Known rows, with every way that one mark hangs from another
[Q_612 [Q_766 [Q_417 Q_600]]]: [-0.94  0.67  0.26 -1.17  1.62  1.60  0.93 -0.49 -1.05  0.72  0.02 -1.33
 -3.15  0.34 -1.89  0.05  0.08 -0.86  1.36 -4.82  0.65 -0.40  2.81 -0.25]
[Q_766 Q_417]: [ 4.17 -1.28  0.55  1.58 -0.07 -0.03 -1.23 -0.90 -2.49 -2.31  0.63 -0.09
 -1.09  0.79 -0.91  1.39 -0.04 -0.15  0.01 -1.77 -0.09 -2.50 -0.09 -1.24]
[Q_769 Q_417 [Q_612 Q_766]]: [ 3.87  1.16  1.17  1.14 -1.26  1.14 -3.82 -0.52 -1.11  0.96  3.40 -1.82
 -1.17  1.55  0.87  0.12  0.45  0.42  0.47 -1.51 -0.14  0.14  1.47  1.82]
[Q_769 [Q_417 Q_600 Q_943] Q_485 Q_612]: [-1.18  0.98  3.98  0.66 -1.66 -0.60 -3.72  1.06  1.38  1.34 -0.36 -3.06
  3.93  1.65 -1.08 -1.50 -0.04  2.42  0.27  2.70 -1.07  5.61 -0.66 -0.07]
[Q_600 [Q_612 Q_769]]: [-2.57 -1.99 -2.04  0.54  0.75 -1.19  2.80 -0.71  0.69  0.64  4.51  3.15
  0.56  0.38 -0.68 -0.63 -0.79 -1.81  1.13  3.12 -0.23 -3.15 -2.32  1.04]
[Q_612 [Q_766 [Q_417 Q_600 Q_943]] Q_769]: [-4.20 -2.51 -2.02 -1.35 -2.22  0.43  5.57  1.99 -0.25  0.76 -0.87 -3.26
 -4.98  0.24  0.91 -0.42  0.29 -1.23  0.83 -2.00  0.68  2.41  1.97  1.33]
[Q_417 Q_600 Q_943]: [-4.39 -2.06  2.33  0.99 -2.26  0.71 -1.41  0.80  0.68  0.54  1.63 -0.47
  0.82  1.99 -1.98 -1.02 -0.63  0.15  2.49  0.69 -0.32  3.04 -1.06  0.23]
[Q_485 Q_600]: [ 2.47 -1.43  1.37  2.50 -0.01  0.08 -2.32 -1.27 -0.34 -0.58  4.51  3.18
  0.40 -1.61 -2.28  0.90  0.26 -0.13  0.58  0.13 -0.95 -2.80 -1.69 -0.99]
[Q_612 [Q_766 [Q_417 [Q_769 [Q_485 Q_600]]]]]: [ 3.85  2.71 -1.93 -1.85  3.69  0.20  2.40 -0.68  1.00 -0.50 -3.45  1.62
 -2.67 -2.97  1.61  1.49  1.03  0.27 -3.05 -4.14  0.04 -2.08  3.62 -0.36]
[Q_766 [Q_417 Q_943]]: [ 4.14 -3.76  1.04  1.14 -3.60  0.27 -0.59  0.94 -2.01 -2.02 -1.17 -1.78
 -1.20  0.92  0.31  0.64 -0.24  0.21 -0.46  1.20  0.24  1.13 -0.37 -0.17]
[Q_769 Q_485 Q_612]: [ 3.19  1.03  1.33 -0.16 -0.38 -0.91 -3.67 -0.39  1.08 -1.56  3.00  5.34
  4.80  1.65 -0.66 -0.94  0.37  2.33 -2.06  0.36 -1.71  0.42 -0.36 -0.34]
[Q_766 [Q_417 Q_600]]: [-1.57  0.60  1.54  0.83  1.75  0.21 -0.96 -0.95 -1.31  0.01 -0.44 -1.52
 -0.45  0.69 -3.08  0.44 -0.32  0.12  1.94 -2.85  0.06 -1.32  0.07 -1.50]
[Q_417 [Q_769 Q_485 Q_612] Q_943]: [-0.13  1.35 -0.37 -1.47 -2.12 -1.02 -2.88  1.19  1.32 -0.54 -2.96  1.88
  4.16  1.95  2.52 -0.77  0.00  2.67 -2.56  1.59 -0.79  3.08 -0.85  1.75]
[Q_485 Q_600 Q_766]: [ 1.92 -1.39  0.37  3.08 -0.25  0.63 -1.83 -2.03 -0.64 -2.51  3.54  3.46
 -0.94 -4.12 -1.57  1.30  0.07 -1.08  0.09 -0.56 -0.98 -3.44 -2.28 -3.47]
[Q_269 Q_943]: [ 0.64 -0.77  0.88  3.65 -1.74  0.17 -1.91 -0.96 -0.93 -2.05  3.98  2.41
  0.46  1.78 -0.58  0.16 -0.08  0.84  0.02 -4.00 -1.51 -2.04 -0.47 -1.34]
[Q_769 Q_485]: [ 1.81 -0.39  1.01  0.89  1.23 -0.51 -1.09 -0.72  1.95 -2.55  3.49  4.19
  2.77  1.49 -1.17 -0.39  0.06  0.57 -0.94 -0.08 -2.14 -0.50  0.70 -1.11]
[Q_417 [Q_600 Q_612] Q_769]: [-7.64  3.41 -0.42 -1.12  4.33  0.21 -0.18 -1.15  0.65  3.19 -1.95  0.56
  2.50  1.02 -2.42 -0.50 -0.98 -1.06  3.19  0.59  0.95 -2.22 -1.60  1.07]
[Q_769 [Q_417 [Q_600 Q_612] Q_943] Q_485]: [-2.07 -0.32  3.78  0.11  1.00 -0.19  0.00  0.78  2.97  2.04 -0.49 -2.68
  3.29  0.31 -1.77 -1.34 -1.04  0.04  1.18  5.86  0.21  4.03 -0.78 -0.62]
[Q_417 Q_600 [Q_769 Q_612] Q_943]: [-6.44  2.07  0.24 -1.37 -1.89  0.27 -3.55  0.65 -0.58  2.57 -3.48 -1.08
  2.80  2.07 -0.07 -0.75 -0.11  1.81  1.60  0.36  0.50  3.04 -1.92  2.37]
[Q_612 [Q_766 Q_417] Q_769]: [ 1.24 -1.70 -3.35 -0.31 -0.17  0.01  4.24  0.10 -0.90 -1.04  1.80  0.07
 -5.20  0.24  1.74  1.05  0.66 -1.53 -0.44 -3.99 -0.04 -2.21  2.36  1.02]

Rows
[-7.83 -3.04 -0.85 -0.74 -1.49 -0.49  3.55  1.11  1.63  2.73  1.77  0.19
  0.71  0.58 -1.46 -1.85 -1.27 -1.51  2.51  4.82  0.63  1.88 -2.56  1.33] -> [Q_417 [Q_600 [Q_612 Q_769]] Q_943]
[-0.98 -1.45 -0.84  2.96  1.29 -0.91  1.61 -0.53  0.19  1.38  3.42 -2.10
 -0.64  0.33 -0.24  0.55 -0.55 -2.27  2.29  3.85 -0.11 -2.72 -2.39  0.94] -> [Q_600 [Q_612 [Q_769 Q_417]]]
[-1.39  2.65  1.91  0.29  0.36  1.48 -3.53 -0.46 -0.54  2.91  2.29 -2.82
 -0.50  1.33 -1.18 -0.58  0.30  0.55  2.50 -2.49  0.09  1.06  1.36  1.21] -> [Q_769 [Q_417 Q_600] [Q_612 Q_766]]
[ 0.41 -0.80 -2.01  0.89 -1.99  0.07  0.12  0.28 -2.38 -2.91 -6.32 -2.87
 -2.58 -1.82  3.06  1.98  0.15 -0.63 -0.72 -1.20  0.90 -0.41 -1.43 -1.52] -> [Q_485 [Q_766 [Q_417 Q_769 Q_943]]]
[ 1.57 -3.75 -3.32 -2.49 -2.62  0.21  6.73  2.27 -0.42  0.77  0.06 -0.84
 -4.09 -0.70  2.43 -0.50 -0.50 -2.30 -0.74  2.40  1.73  0.72  1.24  2.14] -> [Q_600 [Q_612 [Q_766 [Q_417 Q_943]] Q_769]]
[-0.94  0.55 -0.50 -0.41 -3.49 -0.51 -4.12  1.17 -1.24  0.48 -2.62  0.29
  2.14  2.15  2.10 -0.07 -0.05  1.77  0.09  1.04  0.34  1.73 -1.81  2.54] -> [Q_417 [Q_769 Q_612] Q_943]
[ 3.90 -0.60  2.27  1.81 -3.43 -0.79 -3.60  0.42  0.61 -2.59 -0.42 -1.24
  2.11 -0.91  1.90 -0.39  0.55  1.41 -1.88  3.06 -1.00  3.54 -1.81 -2.07] -> [Q_769 [Q_417 Q_943] [Q_485 Q_766] Q_612]
[ 3.24  2.42 -1.02 -1.84  4.64 -0.94  2.04 -1.18  1.01  0.53 -5.17  2.43
  1.60 -3.69  0.03  1.24 -0.35  0.28 -2.60  1.39  1.22 -3.54 -0.44 -1.19] -> [Q_766 [Q_417 [Q_769 [Q_485 [Q_600 Q_612]]]]]
[ 3.09 -0.91 -0.17 -0.68  1.14  1.51  1.38 -1.03  0.81  1.73  4.33  4.57
 -0.86 -2.77 -1.28 -0.57 -0.26 -1.95  0.21  1.66  0.75 -2.97  0.78 -0.01] -> [Q_485 [Q_600 [Q_612 Q_766]]]
[-2.28 -1.24 -2.76  1.06  1.17 -1.74  2.89 -0.82  2.37 -4.11  3.37  4.66
  0.17 -1.40  0.83  0.04  0.45 -0.92 -1.80 -0.92 -2.59 -2.39 -1.15 -2.21] -> [Q_612 [Q_769 [Q_485 Q_766]]]
[ 0.17  2.50  0.37 -2.33 -0.15  1.36 -1.35 -0.20 -2.16  1.58 -0.51 -0.34
 -1.08  0.59 -1.11 -0.30  0.60  0.99  0.14 -4.38  0.86  0.53  2.39  0.56] -> [Q_769 [Q_612 [Q_766 [Q_417 Q_600]]]]
[-2.34 -0.92  2.19 -0.20 -0.49  1.83  1.27  1.03  1.20  3.59  0.81 -4.66
 -1.46  0.63 -0.60 -1.55 -0.83 -1.52  3.13  3.25  1.75  3.52  1.24  1.36] -> [Q_769 [Q_417 [Q_600 [Q_612 Q_766]] Q_943]]
[-1.80 -1.49 -3.07 -1.11  0.70  0.06  4.43  0.13  1.07  1.52  4.92  3.45
 -2.15  0.08  0.54 -0.89 -0.36 -2.74  0.45  0.80  0.22 -2.68  0.86  2.20] -> [Q_600 [Q_612 Q_766 Q_769]]
[ 5.47  1.43  3.22  2.20  0.58 -0.84 -4.36 -1.28  0.70  0.14  2.33  0.58
  2.97 -1.49 -1.11  0.44  0.49  2.38 -1.29  1.67 -1.09 -0.24 -1.08 -1.17] -> [Q_769 Q_417 [Q_485 Q_600] Q_612]
[ 0.36 -0.42 -1.54  1.02  1.70 -1.00  3.37  0.20  2.73 -0.51  3.91 -0.94
 -2.51  1.00  2.06  0.14  1.13 -0.92 -1.01 -1.38 -1.64 -0.36  2.66  1.11] -> [Q_612 Q_766 [Q_769 Q_417 Q_485]]
[-0.68  3.59 -2.16 -1.45 -0.13  0.92 -3.00 -0.20 -0.92  1.29 -0.35  2.34
 -0.22  1.71  2.06 -0.05  1.02  0.52  0.05 -3.49 -0.01 -1.07  1.69  3.25] -> [Q_417 [Q_769 [Q_612 Q_766]]]
[ 5.91  0.63 -0.26 -1.37 -1.94  1.01 -1.43 -0.23 -2.87 -0.26  0.31  0.91
 -1.76  0.97  0.88  0.19  0.96  0.94 -1.30 -3.37  0.59 -1.06  2.27  0.97] -> [Q_769 [Q_612 [Q_766 Q_417]]]
[-4.20 -1.75  1.85 -0.44 -1.03  0.66 -0.01  0.68  0.66  2.30  1.02  0.60
  2.34  0.66 -2.45 -1.77 -1.33 -0.57  2.49  4.69  0.54  2.46 -1.74  0.26] -> [Q_417 [Q_600 Q_612] Q_943]
[-4.13  3.51 -1.77 -1.83  3.17  1.28  1.39 -0.27 -1.25  1.86 -4.34 -2.52
 -3.49  0.56 -0.12  0.89  0.27 -0.96  1.50 -6.45  1.07 -1.55  2.85  1.18] -> [Q_612 [Q_766 [Q_417 Q_600 Q_769]]]
[ 3.23 -2.31  2.90  2.89 -1.70 -0.60 -1.52  0.99  1.88 -1.93  1.09 -2.44
  0.99  1.58  0.77 -0.10 -0.01  0.66 -0.63  3.25 -1.12  3.46  0.15 -0.46] -> [Q_769 [Q_417 Q_943] Q_485]
[ 1.19 -0.89 -3.50 -1.16  2.38 -1.64  5.95 -1.02  0.74 -2.91 -0.78  2.84
 -0.08 -3.56  1.09  0.33 -0.10 -1.27 -3.08  1.39  0.10 -3.52 -1.42 -2.98] -> [Q_600 [Q_612 [Q_769 [Q_485 [Q_766 Q_417]]]]]
[-2.34 -0.49  3.99  1.82  0.01 -0.15 -1.40  0.89  2.60  0.10  0.05 -4.05
  1.79  1.69 -1.34 -0.68 -0.15  1.06  1.07  2.15 -1.18  4.84  0.22 -0.87] -> [Q_769 [Q_417 Q_600 Q_943] Q_485]
[ 2.29 -1.40 -2.53  0.51  1.77 -1.85  4.43 -1.22  0.82 -3.89  0.06  2.39
 -1.78 -5.47  0.33  1.67  0.73 -0.56 -3.67 -1.39 -1.11 -3.37 -1.30 -4.24] -> [Q_612 [Q_769 [Q_485 Q_600 [Q_766 Q_417]]]]
[ 0.83 -0.96 -0.84  0.37 -1.75 -0.06 -0.15  1.20 -2.17 -0.98 -5.47 -3.08
 -1.38  1.05  1.97  1.41  0.03  0.09  0.25 -0.43  0.86  0.45 -0.38  0.80] -> [Q_766 [Q_417 Q_769 Q_943]]
[-1.81  1.07  0.01 -0.60  2.66  0.50  1.23 -1.65 -1.75 -0.25 -1.97 -0.11
  0.41 -2.88 -2.81  0.48 -0.82 -1.85  1.17  0.15  1.48 -2.96 -1.84 -3.89] -> [Q_485 [Q_766 [Q_417 [Q_600 Q_612]]]]
[-3.80  1.05  0.39 -2.10  2.39  1.47  1.42 -0.44  1.20  3.00  3.36  2.17
  0.10  0.28 -2.89 -1.79 -0.32 -1.71  2.61 -0.21  0.79 -0.40  1.48  0.62] -> [Q_417 [Q_600 [Q_612 Q_766]]]
[ 2.71  4.19 -1.10 -1.70  1.84 -1.12 -2.04 -0.67 -0.90 -1.16 -5.20  1.17
  2.59  0.50  1.69  0.87  0.86  2.55 -3.23 -2.12 -0.24 -1.20  0.43  0.34] -> [Q_766 [Q_417 [Q_769 Q_485 Q_612]]]
[ 1.77  0.12 -2.70 -2.89 -0.73  1.11  3.02  1.39 -1.15  1.35 -5.42 -1.80
 -2.95 -0.58  2.91  0.13 -0.48 -1.37 -0.45  0.78  2.60  0.56  1.85  2.28] -> [Q_600 [Q_612 [Q_766 [Q_417 Q_769 Q_943]]]]
[-2.32  1.70  3.41  2.05  3.49 -0.21 -1.77 -1.21  2.52  0.21  1.84 -2.14
  2.03  1.49 -2.89 -0.04  0.10  0.43  1.72 -0.45 -1.50  0.84  0.38 -1.53] -> [Q_769 [Q_417 Q_600] Q_485]
[ 6.94 -1.00  0.28 -3.34 -3.76  0.57  0.20  1.92  0.12 -1.63 -1.54  1.10
 -0.16  0.43  2.92 -1.15  0.66  2.23 -4.10  0.01 -0.04  3.90  3.24  0.53] -> [Q_769 Q_485 [Q_612 [Q_766 [Q_417 Q_943]]]]
[-0.13 -3.53  0.45  2.60 -1.56 -1.63  1.97  1.46  2.26 -1.37  2.05 -2.87
 -0.43  1.33  1.65  0.03  0.29 -0.05 -0.60  3.13 -1.52  2.75 -0.51  0.67] -> [Q_612 [Q_769 [Q_417 Q_943] Q_485]]
[ 2.59  2.93 -1.97  0.14  0.39 -0.01 -2.70 -1.91 -3.49 -1.16 -5.34  0.53
 -0.53 -4.82  0.88  2.43  0.85  1.13 -1.99 -2.49  0.92 -4.26 -2.60 -2.30] -> [Q_485 Q_600 [Q_766 [Q_417 [Q_769 Q_612]]]]
[-3.75  2.38 -0.03 -1.62 -1.64 -0.08 -2.40  0.97 -2.44  1.92 -7.09 -3.51
  1.11  1.22  0.44  0.21 -0.13  2.00  0.55 -0.96  1.44  2.63 -1.38  1.41] -> [Q_766 [Q_417 Q_600 [Q_769 Q_612] Q_943]]
